Known rows, with every step that occurs:
p > u > h > y: [-13 -15   4  -1  -8  -8  -4  -3  -2 -27   7 -25   6 -11   5 -11  20  23
   8  27  -2   3  16   8 -12  13 -11   6   1   7  -5  -7 -21  -2  -2  14
  37   6  -2 -24  -5   3   4   4  -8  17 -24  18]
e > b > a > p > u > z > y: [ -3  -7 -14  20  15  24  30  -4  11 -11  -8   7  -7  11 -28  16 -13  -3
  32 -42  33 -17   3  -2  11  -1  28 -19  10  21  -5  -6  13 -17 -19  13
  24 -51  10  17  -2 -10  -5 -52 -10  -4 -34  -4]
u > y: [  8  -7  -1 -10  -5 -11   5  10  -4  -4  -4 -13 -16   6   8  -4 -11   0
  -9  20  -2  10  13   4   1   2 -21   7  -1  -8   5   7   1  14  12  -6
   5   3  -8  -2   2   9  -9  10 -12   6   1  -3]
c > p > u > y: [-20  -2  -3 -10  -5 -11   5   1  12 -12  -6  -2  22  14  -2  13  14  20
  16  -4  -7   9 -11  17   3  -3 -11 -10  -1  -5   1   0  -1   4   0   3
  23 -15  -6   2 -23  -6   5  -5  -9  19 -45   4]
y > h > u: [  0 -31  10   8  -6 -11  -4 -11 -16   6  12  -9  -3 -13   8 -22   7  -6
 -22  22  -5   2  18   4 -13   1  -8   4   4   4   2  10 -23  10  -2  -1
  11  23   8  -8  10   2  10  10  10   0  24  15]
e > b: [ 23   7 -18 -13  -8 -11   0  17 -29  -6 -29 -12 -32  32 -10  11 -36  -9
  -7 -12 -16 -11  12   8  17 -15  -8  -9  -6  -8  16  14  17  16   1 -16
 -25 -12  -7  30  24  21   1  -2 -12 -24  25 -17]
h > u > z > y: [ -8 -30  19  20  13  -8  15  -7  -4  19  28 -10  -8 -25  -5 -17  30   2
   9  32  20  17  11  -2 -23  15  -7  -4  27  -5 -10  13 -17  22  12   8
  32  22   4 -32 -22  -9 -18 -17  -3  14  10  18]
z > y > h > u: [-10 -58  16  29   2  -1  17 -14 -14  11  19 -10 -10 -37   1 -28  29   0
 -20  26  14   3  25  -6 -27  12   0  -1  22  12 -10  15 -32  16   7   0
  28  28  28 -17   0  -8   1   8  -2   6   5  27]
z > y > h > u > p > a: [ -9 -41  31  14  -2  16  -7 -10  16  24  31  20   7 -49   5 -13  67  -5
 -28  22  16   8  -3 -16 -27  25   2   3  20  -1 -28  13 -27   1  18  -5
  -2  52  39 -31   1  -6   7  27   2  10  16  32]
a > p: [ 12  23 -13  -5  -2   3   6   1  -2  -2   0  -3  -7  25  25  -3 -25 -15
 -30 -16 -11  -6  -6  -5  12 -13 -13  -2   1  -8  24   4   9  -7 -12  -2
 -15  -6 -15  24   4   5   1  13  -5 -15   6  -9]
c > p > a > b: [ -3  26 -14 -25 -11   6 -17   6  13  19 -32  22  20  -1  12  23 -28  11
 -11 -35 -27  -3 -46  -8  16 -22  16  18 -26   2   9  -9  28  -6  -2 -12
 -60 -13  -8  42  -3  -6  -5  10  18  -8  -5 -37]
c > p > u > h > y: [-27 -25  13  -4  -6  -9  -4 -12   8  -7   2  -4  27  -4   4   2  26  25
  21   8   0   5 -11  15 -10  -1   1  -6  -3   8  -3  -8 -17   9 -11  14
  43  -5   6 -16 -27  -5  15 -10  -1  25 -46  15]
c > p > a > b > e: [ -7  35 -20 -27  -2   8 -14  18   6  13 -42  21   6  17  -3  18 -47   8
   1 -40 -23 -18 -41  -6  17 -30  23  15 -36  14   2 -18  39 -10  10 -23
 -77 -14 -11  55  -2   3  -7   3  26 -19  11 -49]
a > p > u > z: [ -7  33 -12  -4   6   3   7  -5  14 -20  17 -12  19  20   6   3   6   3
   7  -6   1   4  -6   2  -1   3  -8 -13   8  -6   8  -8   0 -19 -13  22
  13 -12 -24  -9 -14  -6  -4  -4  -3   3 -23   6]
e > b > a > p > u > h: [  3   2 -20  -1   0  19  10   0   4 -26 -28   7 -11  31 -14  19 -34  -2
   3 -50  10 -33   1   8  19 -11  25  -4 -18  29  10 -10  12 -28 -38   0
   4 -56   8  38  22   4  17 -30  -1  -6 -23 -10]
p > a: [ 22  28  -9 -19 -19  -2 -14   8   8  -8 -15  -7  -1   6  16  11 -18   1
 -26  -9 -20   5 -16  -6  17  -8  -5  19  -6 -13   6  -1  14   3  13  -9
 -46  10   1  14  14  10  -7  22  -9 -13   6 -17]
p > a > b: [ 12  36 -21 -23 -12   7 -19  15   3   0 -26   0  -1  -2  11  11 -32   6
 -22 -17 -27  -4 -19 -17  13  -6   5  31 -23   3   6  -9  23 -14   7 -12
 -66  -4 -13  33  20   2 -16  26   9 -15  15 -35]
h > y > z: [  7 -10  18  16   2 -10  -9 -10 -14  10  17  -6  -2 -16   7 -13   2  -4
  23  30   5  17  11   0  -7  -4  -5  -8  14 -10   0   3  -9  25   9  16
  30  22  -6 -30 -13   1  -7 -10   2  -5  16   7]
u > z: [ 10  17   0 -11   5 -16   7   4  -8   4   4 -14  -9  11   3   1  -8  -4
   6  21  -4  14   5   3   0   3 -13   0   3 -21   7   3   6  17   6   0
  -2   7 -19 -15  -6   6  -7   1  -4   5  12  -3]
p > u: [  2  38 -22  -8  -9 -16  -2  12 -11 -34  -7 -28   1  20  -1   6  -5  11
  -7  -1 -26   1   8  11  17   2 -23   1  -3 -16  12  -2   1  -6   3   0
  -8  -8 -16   2   9   5   0  14 -20  -2 -12  -2]
z > y > h > u > p: [-12 -48  27  23   8  -1   8  -5 -12  25  37   9  -6 -34  -4 -26  61 -13
 -19  36  17   5  20  -5 -30  25 -13 -11  21  -7 -15  18 -33  10  10  -8
  26  42  25 -34   0  -4  13  23  -5  14  27  42]
z > y: [  6  -8  -7   9   2  -6  23   8 -14  -4  -3 -19 -22  -7   4  -6  -3   3
 -17   9  -2   4  15  -5   1   3 -14   2  15 -11   6   9  -2  17  16 -10
  -5   8   7   2   3   1  -9  16 -24  -2  -3   2]
e > b > a > p > u: [ 12  28 -31   1  -3  13   4   7  -3 -26 -32   3  -9  44 -13  23 -45 -11
   7 -63  -4 -30  -4  10  35 -19  13  -7 -16  17  19  -6  24 -29 -32  -1
  -8 -64  -6  53  26   6   9 -39  -3 -22 -15 -21]
e > b > a: [ 32   9 -22  -6  -4  -5   1  14 -25  -2 -45   0 -36  35 -18  22 -61 -16
   4 -37  -6 -20   7  13  38 -20   7   5 -22   4  19   7  28   7 -12 -19
 -25 -46   0  47  34  16   6 -32  -5 -21  22 -32]
z > y > h: [ -2 -40   1  18   2   0  30  -3 -13  -2   1 -13 -14 -27   2 -17   8   7
 -23  20   7   1  26 -12 -13   6   3   0  17   1  -4   7 -17  17  14  -7
   8  23  27 -10   7  -5   3  24 -16   3  -8  16]
y > z: [ 12  15   3   6   6 -14   4  -1 -15   0   7  -5  -7   2   0  -5 -12  -6
   7  17  -8  12  10   0   6  -6  -7  -7  10 -21   8   3   1  18  10   1
  -2  18  -9 -17   0   1  -2   8  -7  -5  19   0]

Rows:
[ 11  22  17 -15 -10  -2 -39   5  11  19  19  14   6   0   9   5  37 -16
 -22   6 -10   9 -24   0  -1  12 -21   9  -4 -19  -5  13  -2  -4   9 -10
 -30  28   1 -11   7   9   1  21   7  -2  37   6]  h > u > p > a
[  6  12  16  -7   1 -16 -22   7 -15  21  24   4  -7  12   3  -7  31 -24
 -16  18 -11   6   0  11  -3  11 -37  -4   0 -26   7  17  -9   2   3 -15
  -3  21 -14 -16   5  10   7  15   2   5  46  14]  h > u > p
[  3 -12  13   7   8  -8   6  -2  -3   5  11   0  -8 -10   0 -10   2  -2
  17  32  11  18  15  -1 -12   2  -7  -7  13 -13  -6   4  -6  21  17   5
  25  22  -5 -28 -12  -2  -9   3  -4   8   7   6]  u > y > z
[-23 -29   5  21  11  -1  35  -8   4 -18  20 -17  10 -32 -16 -13  38  23
  16  30  19  10  27  -5 -23  24   8 -12  26   1 -21  -4 -25   6  14  14
  37  17  18 -42 -16 -15  -1   6 -18  20 -36  31]  p > u > z > y > h
[ -4  37  -1 -24   5   8 -38  25  -2  21  -2  21  -7   6  -8  -5  -1 -16
  -8  -6 -14 -17 -20 -10  -2   3  -2  20 -29   9 -12  -7  19 -26  19 -25
 -66  13 -16  18  15  11 -10  16  36 -16  61 -22]  h > u > p > a > b > e
[ -1 -25  -4   7  -2  21   1 -10   6 -16 -16   6  -4  13  -6   8 -20   0
  21 -36  21 -27   5   8   7  -7  27  -5 -12  41   2  -9   1 -22 -37  15
  37 -52  11  24  10   5  13 -45   7  -5 -27  -2]  e > b > a > p > u > h > y
[ 23  22 -18   1   1   8   6  -2   2   3 -18   7 -10  28  17  10 -48 -22
 -19 -41  -1 -16  -9   1  32 -19   4  12 -13   8  28  -4  20 -16 -28  -8
 -15 -38  -8  41  15   2   2 -15   3 -12   1 -23]  b > a > p
[-32 -32  27  15   7  -6  -4 -26  11   1  19   6  36 -23  -6  -1  35  24
  48  20  13  13  -7  13 -19  -2  14 -20  11   4 -14 -10 -23  17  -7  27
  63  12  11 -41 -37 -15  14 -20   6  27 -41  24]  c > p > u > h > y > z
[-26 -29   3  25  15  19  39 -18  19 -14  32  -3  20 -27  -1 -19  34  13
   1  11  27   2  16 -14 -27  16  18 -20  30  12 -15  -6 -25 -12  -4  24
  41   9  16 -28 -21 -22   3   4  -8  13 -44  34]  a > p > u > z > y > h
[  8  45  -7 -30  -5   7 -27  22   5  16 -10  18   1   0   8  12   1  -9
 -22  -8 -24  -2 -25 -14   8   8 -10  20 -24 -15  -1  -4  20 -22  12 -20
 -70   7 -16  12  19   4  -4  41  11  -7  31 -21]  u > p > a > b
[-19 -27  -1  31  19  24  41 -22  23  -9  13   8  16 -24  -8  -6  11   8
  15 -14  38  -7  11  -9  -6  11  32  -5  16  27 -11 -16 -12 -22 -18  20
  44 -24  24 -11 -12 -25   5 -25  -1  15 -48  19]  b > a > p > u > z > y > h
[  1  -4  -6  17  10  22  10  -8  14 -13  -7  21  -1  13 -24  11 -23  -7
  43 -35  29 -15   6   5  11 -11  28 -23   1  23  -5  -9  11 -18 -21  15
  35 -44   2  15   2  -8   1 -52   4  -7 -22  -5]  e > b > a > p > u > y > z
[ -5 -32  24   9   4 -12   2 -17  -5  19  26  -5   3 -21  -1 -23  20  -2
   3  40  11  13  16   3 -27  10  -1  -2  10   1 -10   7 -24  16  -1  10
  31  28   4 -33 -10  -2   5  -7  18  11  23  21]  y > h > u > z
[ -3 -37  29  14   5  -4  -3 -18  -6   9  21  -4  -2 -28   6 -19  14   5
  23  44  17  16  16  -2 -24   5   6  -3  13   1 -10  -2 -21  26   5  15
  43  31   6 -42 -17   1   2  -1   6  11   7  20]  u > h > y > z
[  1  30   7 -21  -5   6 -39  10   5  28   8  21   8 -10   5   2  21 -13
 -19  -3 -17   0 -26 -10  -5  10 -11  22 -17  -5  -6   3   7 -22   5 -14
 -49  14 -14   7  13   1  -7  25  23  -5  45 -10]  h > u > p > a > b
[  8  45 -30 -24  -3   8 -15  29  -5  -6 -38  -2 -15  14  -2   3 -54   2
 -12 -23 -24 -19 -14 -17  13 -15  13  31 -34  17   0 -20  35 -18  21 -23
 -83  -6 -17  43  20  11 -19  18  19 -29  31 -47]  p > a > b > e
[-11   5   5   8   3  -8   5  -3   5 -24  18 -10  10  -8 -11  -6  20  14
  28  26   6  15  18   5  -9  10  -9 -10  14  -9 -12  -5 -11   3  14  15
  37  10  -9 -36 -14 -10  -7  -1 -12  13 -21  15]  p > u > y > z
[  8  24 -19   0   9  14   9  -2   7 -13 -16   8  -1  37 -20  25 -35 -10
  32 -45  15 -18  -6  10  22 -10  22 -15  -9  14   8  -7  22 -23 -30  11
   8 -59 -10  28   7   1   3 -52   3  -9 -17 -15]  e > b > a > p > u > z
[  7  18  -1 -20 -15  -2 -14  -1  19  11 -23  14  19  12  16  26 -13   7
 -15 -29 -19   8 -43   1  17 -22   6   7  -9 -13   9   1  18  12   1  -6
 -40   2   7  24  -9   1   4   8   1  -4 -15 -21]  c > p > a
[  0 -38   7  -1  -4  -5  14  -2  -2  -2   2  -7 -12 -15   9 -14   0   3
 -15  32   7   5  25  -2 -15   7  -5   3   2   5  -7   5 -15  15   9  -3
  19  19  11 -11   4   5   6  19  -2   9  -3  12]  u > y > h
[ -3 -29  29  17   6 -10  -7 -13   0  15  30   2  -3 -23   0 -20  21  -5
  21  38  17  19  14   4 -23   5 -11  -7  18  -1 -12  10 -19  21  12  11
  46  28  -4 -35 -17  -7 -14 -14  11  10  20  16]  h > u > y > z
[-12  27 -14 -11  -5 -18   1   2  -1 -14 -14  -8  23  26  -4  20   1  15
   6 -23 -23   1 -18  20  16 -12 -14 -10  -5 -15  14  -2   5   4  -9  -2
  -1 -17 -11  14 -12  -5  10  -2 -11   5 -34  -3]  c > p > u
[ 19  39   3 -25  -9   0 -23  15  11   9   2   8   2   9  11  14  15 -14
 -26   0 -18   8 -23  -5  12   8 -19  10  -8 -30   0   6  12  -4  16 -17
 -49  22  -2  -4  14  13   5  37  -8  -4  21  -5]  u > p > a
